Each row comes from the steps of one path. Every step used is in the known rows, and no mark comes twice. Write the path behind each row, first mark first.
(in the rows, 128 means zero)
Known rows
kevi-legot: [138 152 117 160 134 128 106 144 135 142  93 127 157 144 116 137 140 119
 110 131 141 110 111 121 151 130 103 123 126 125 103 144]
totef-livu-botov-fino-kefiz-lese: [184 122 114  95 137 140  90 125 106 132  73 124 158 118 129  66 139 151
 156 144  29 105 169 178 151 115 119 102 156 209 146 139]
kefiz-lese-kezuv: [173 138  94 137 114 108 156 102 136 174 121 136  83 138 130 107 125 152
 156 127  94 126 126  98 112 139  69 140 151 144 127  91]
totef-livu: [139 145 163 124 138 121 110 131 130 108  90 126 170 110 138 105 144 124
 133 156  96 122 135 139 137 104 132 129 111 165 144 131]
kezuv-kevi-lese-kefiz-fino: [155  91 166 139 114  71 126 233 149 207 152 126 113  92 126 156 108  96
 139  63  74  83 104 121 127 117 171 117 108  85 105 107]
kezuv-kevi-lese-kefiz-fino-livu: [180 109 186 133 117  26 121 241 124 181 129 135 110 112 136 156 103 103
 171  71  90  56  87 117 133 111 167 105 116  92 118 107]
kevi-lese-kefiz-fino: [134  60 148 138 106  80 124 183 129 184 167 138 145 127 120 157 104  96
 143  96  84  82 129 109 118 104 179 118 165  92 111 123]
kezuv-kevi: [151 157 150 125 133 121 129 179 151 150 116 116  97  91 135 133 134 130
 120  97 120 128 106 139 135 138 116 128  72 118 124 108]
lese-kefiz-fino-livu: [166 124 178 117 128  45 142 195 119 146 128 135 146 159 129 125 114 131
 167  87 122  74 106 107 105 108 147  95 173 118 134 107]
kefiz-fino-livu: [167 120 170  92 132  63 132 154 134 116 107 141 149 156 129 125 118 134
 150 115 145  86 104 113 131 112 135 105 142 119 169  85]
kefiz-fino-lese: [150  64 124 100 139  75 167 148 170 150 155 132 168 178 111 131 128 132
 105 106 104 103 124 100 135 102 139 114 150 126 130  79]
kivoz-legot: [106 130 137 157 125 105 148 148 118 107 145 150 118 123 127 149 112 122
 132 148 126 114 123 141 102  88 124 142  94 127 139 174]
fino-lese-kevi-kivoz-legot: [ 93  75 116 196 145  73 185 143 124 125 176 135 125 174 131  82 100 115
 125 169 129 118 110 135 116 111  96 152  76 143  96  87]
livu-botov: [136  82 132 133  96 153 135 130 145 164 116 135 126 127 132 130 151 140
 127 112  96 114 161 132 162 134 127 107 142 145 123 147]
kefiz-lese: [160 128 113 112 137 149 139 100 138 135 134 126 114 154 103 107 120 133
 126 117  86 123 102 119 133 122  92 118 147 135 133 105]
legot-kivoz-kevi: [113 124 118 126 130 136  98 151 111  89 127 133 143  99 123 140 134 134
 121 147 140 101 160 129 135 115  98 104 135 101 104 133]
kivoz-kevi-lese-kefiz-fino: [128  82 148 155 105  68  98 174 129 170 159 128 148 116 121 186 102 124
 129 102  81  85 132 112 130  96 153  93 149  72 109 130]
kevi-legot-kivoz: [129 125 108 139 137 143 100 184 117 115  99 141 169 133 113 115 144  96
 119 149 150  76 140 123 152 127  98 124 150 117  80 149]
legot-kivoz-kevi-lese: [104  81 110 143 113 117  81 150  90  99 140 140 138  95 124 170 114 103
 127 163 121  80 167 130 153 111 131 113 138  80  93 149]
totef-livu-botov-fino-lese-kezuv: [179  95 118 146  63  76 117 148 126 169  86 145 152 118 186 122 163 177
 160 156  58 106 186 114 146 118  83 127 138 225 116 170]
kevi-kivoz-legot: [ 88 125 145 162 141 106 147 160 137 114 146 126 117 137 129 114  85 109
 140 142 125 114 108 135 114 118 123 143  79 124 133 136]
fino-kefiz-lese-kezuv: [177 147  63 133 148  83 153 108 113 176 118 125  78 137 121  69 104 150
 170 143  99 123 154 137 103 146 119 139 177 139 125  77]
kefiz-lese-kezuv-kevi: [194 167 118 139 116 102 154 154 155 196 112 126  47  96 136 108 128 151
 148  97  79 127  99 110 119 153  58 141  97 135 122  82]
fino-lese: [139  93 102 125 137  98 154 132 134 137 152 125 146 175 122 137 131 138
 110 125 114 120 134 114 135 113 127 125 143 141 103 121]
legot-kivoz: [121 101 115 107 132 147 125 167 110 101 132 143 140 112 124 108 132 102
 137 140 142  95 156 132 127 125 125 128 153 118 102 129]
kevi-kezuv: [145 169 102 113 109 153 124 111 138 136 110 129 138 138 113 125 152 135
 125 127  84 133 137 122 148 127 156 129 112 136  68 113]
kevi-lese-kefiz-fino-livu-botov: [164  38 166 134  73  56 126 193 117 193 130 151 140 150 136 163 121 114
 173  89  77  47 138 111 155 104 178  83 189 112 120 140]
fino-lese-kezuv-kevi-legot-kivoz: [175 133  87 162 118  70 141 233 146 184  97 136 116 123 137 121 156 124
 124 123 128  77 147 100 149 140  65 140 119 122  47 117]
lese-kezuv: [143 142 110 156  99  93 140 129 126 168 116 139  94 115 157 124 130 150
 161 142 134 130 150 107 108 147 102 145 135 133 125 123]
fino-lese-kezuv: [154 105  84 155 103  61 164 130 137 173 137 136 111 156 150 132 132 157
 140 138 119 124 156  94 115 132 106 142 152 146 103 115]
botov-fino: [132 146 119 116 113 127  91 148  96 113 124 134 130 116 153 137 122 140
 141 126 132 126 122 132 118 131  98 133 120 156 131 158]
totef-livu-botov-fino: [152 115 160 119  88 149  79 148 121 128  73 135 169  89 165 119 157 149
 149 143  66 111 158 149 158 113 106 112 117 207 141 181]
legot-kevi-lese-kefiz: [126  86 126 181 120 146 131 170  71 151 150 130 133 120 143 164  89  66
 145 113 116 107 148 117 108  81 149 103 181 119  82 149]

Which path is each row?
[160 133  83 103 172 114 139 110 112 134 129 115 114 153  88  71 106 128
 137 134  91 121 130 158 126 128 145 120 169 134 127  84]	fino-kefiz-lese
[158  80 169 133 107  32 120 192 100 157 139 145 140 151 132 158  97 101
 174 102 108  58 110 108 123 101 179 108 172 100 125 122]	kevi-lese-kefiz-fino-livu
[128 116  98 191  81  65  95 119 109 165 119 137  90  90 156 184 109 154
 152 161 114 116 158 109 133 132 109 130 115  97 113 143]	kivoz-kevi-lese-kezuv
[156 115  79 141 169 114 152  96  93 139 140 127 104 143 101  37 113 130
 143 168 108 130 132 169 120 131 118 135 159 142 119  39]	fino-kefiz-lese-kevi
[142 106  93 114 110 125  93 155  98 143 109 130 123 111 142 103 125 152
 150 127 103 112 183 173 144 139 147 110 151 162 124 158]	livu-botov-fino-kefiz
[164  84 144 137  92 102 107 185 113 164 113 127 189 139 154 130 156 152
 146 112  31  92 169 129 138  95 113  98 161 218  88 197]	totef-livu-botov-fino-lese-kefiz
[138  99 125 121  77 148  96 152 118 150 114 140 127 113 153 144 141 153
 144 114 100 113 157 135 155 134 100 111 134 168 126 181]	livu-botov-fino
[103 105 133 170 140 128 136 128 126 142 136 115 120 137 140  54 115 115
 134 158 141 142 114 135 135 169  98 142 100 134 111  48]	lese-kevi-kivoz
[148 102 169 129 106 149 118 126 152 144  78 133 170 103 142 110 165 141
 134 147  64 111 168 143 166 107 134 107 128 181 140 151]	totef-livu-botov
[161  83 137 118  98 115 105 144 127 130  95 133 192 139 156 125 159 155
 133 138  51 101 163 133 165  97 104 106 131 224 122 172]	totef-livu-botov-fino-lese
[117  96 109 219  87  92 163 151  75 137 135 169  89  91 170 178  80  86
 169 172 146 105 160 113  94  62 109 146 121 119 120 166]	kivoz-legot-kevi-lese-kezuv
[176 168  95 139 171  78 146 172 154 202 108  89  40 113 126  38  86 138
 166 109  88 121 115 142 124 194 106 142 101 125 115  26]	fino-kefiz-lese-kezuv-kevi-kivoz
[110 154 165 164 150 101 149 213 163 137 131 113  88 100 133 115  92 111
 134 111 109 113  85 149 122 133 109 145  21 114 127 121]	kezuv-kevi-kivoz-legot
[115 105 122 183 149 121 176 119 121 128 159 134 101 155 116  62  92 112
 136 161 100 119  84 137 113 116  59 150  83 142 126  67]	kefiz-lese-kevi-kivoz-legot
[148 160 123 138 141 138 103 230 139 136  88 129 138  92 115 119 151  95
 115 114 139  80 117 131 158 138  88 126  95 106  74 128]	kezuv-kevi-legot-kivoz
[156 163 143 113 118  77  87 156  66  83  96 139 125 135 162 138 119 145
 169 136 150 103 107 128 122 126  96 122 125 163 147 159]	botov-fino-livu
[171  69 174  97 100  86 146 152 152 154 100 151 146 152 131 127 140 143
 148 102 110  76 131 116 167 117 135  84 156 133 162 109]	kefiz-fino-livu-botov
[157 146 107 151 112  59 127 212 145 191 122 103  79 122 176 111 107 156
 155 100 108 125 111 104 124 181  64 148  65 160  90  93]	botov-fino-lese-kezuv-kevi-kivoz
[193 167  91 147 124 119 129 206 143 185  79 138  94 103 117  97 148 118
 141 113 106  76 116 105 143 147  30 132 119 121  72 101]	kefiz-lese-kezuv-kevi-legot-kivoz
[165  86  75 136 117 142 118 113  81 157 128 140 106 126 129  50 131 155
 156 154  75 119 155 177 141 137  87 119 161 181 114  92]	livu-botov-fino-kefiz-lese-kevi
[146 168 111 131 125 203 145 114 114 119  99 126 141 132 118 131 137 103
 121 126 106 142 150 116 137  90 132 105 132 147  64  95]	legot-kevi-kezuv
[138 193 109 131 108 142 100  97 140 126 104 120 137 125 109 158 153 165
 109 130  84 139 141 124 151 119 127 104  93 117  73 115]	kivoz-kevi-kezuv
[174 194 122 186 112  83 122 197 152 206  66 126  86  92 149 138 148 140
 139 108 129 113 113 112 135 159  67 142  77 119  97 123]	lese-kezuv-kevi-legot
[134  99  99 171  83  76 118 129 108 178 128 148  86 106 161 155 109 122
 167 155 118 110 151 107 128 140 138 155 137 112 111 138]	kevi-lese-kezuv
[184 103 103 148  62  77 138 196 149 217 113 135  73 103 181 146 154 180
 149  95  78 112 154 115 151 151  62 126 100 178  96 152]	livu-botov-fino-lese-kezuv-kevi
[141 113 136 143 117 104 110 177 130 163 131 128  90  82 135 158 114  97
 132 112 101 109 106 135 154 132 149 136  71 100 112 129]	kezuv-kevi-lese
[204 190 109 170 120 100 136 165 163 214  74 124  75 119 125 120 142 144
 132 102  89 107  87 101 142 156  29 134  92 130  98  99]	kefiz-lese-kezuv-kevi-legot
[125 165 147 190 119  63 164 209 161 174 119 124  51  85 160 113  93 132
 164 124 123 115 110 126 102 150  88 165  24 118 121 114]	lese-kezuv-kevi-kivoz-legot
[164 169 108 166 118 102 119 232 139 179  73 139 100  75 147 112 155 116
 144 130 149  80 141 110 138 154  61 145 103 108  68 126]	lese-kezuv-kevi-legot-kivoz
[133  77  99 165 127  95 162 112 114 133 159 137 139 167 132  98 142 136
 114 160 130 129 127 128 132 116 104 140 131 151  93  78]	fino-lese-kevi
[162 132  99 177 140 146 131 102 119 154 107 138 140 165 103  83 149 125
 111 152 110 118  88 126 151 127  35 128 133 142  95  78]	kefiz-lese-kevi-legot
[153 110  86 159 143 157 124 140 104 124 116 150 154 148  99  61 150  98
 121 167 125  85 113 125 152 123  40 132 159 132  72  77]	kefiz-lese-kevi-legot-kivoz
[140  54 155 158 118 123 145 191 104 168 155 135 155 123 130 160  85  62
 138  95 108  93 137 102 109  70 157  96 188 102 105 107]	legot-kevi-lese-kefiz-fino
[164  75 106 126 110  40 180 152 166 189 147 142 134 162 139 126 129 155
 136 118 113 108 143  80 115 120 120 134 160 132 128  73]	kefiz-fino-lese-kezuv
[207 199  74 162 152  71 131 174 140 210  69 113  69 115 111  79 124 140
 144 115 102 102 112 142 132 162  82 131 115 124  97  77]	fino-kefiz-lese-kezuv-kevi-legot
[134 133 124 187 126  31 185 212 168 180 146 121  66 129 153 120  96 138
 148 119 107 110 109 113 107 139  85 158  43 132 102 106]	fino-lese-kezuv-kevi-kivoz-legot
[143 119 145 167 106  91 114 209 114 192 148 120  89  85 136 162 110  95
 146  83  81  96 113 131 127 126 160 126  98 101  77 148]	kezuv-kevi-lese-kefiz
[126 168 118 165 117 178 165 131 103  97 115 149 135 125 121 147 120  97
 130 144 105 130 143 130 114  51 127 119  97 142  73 138]	kivoz-legot-kevi-kezuv
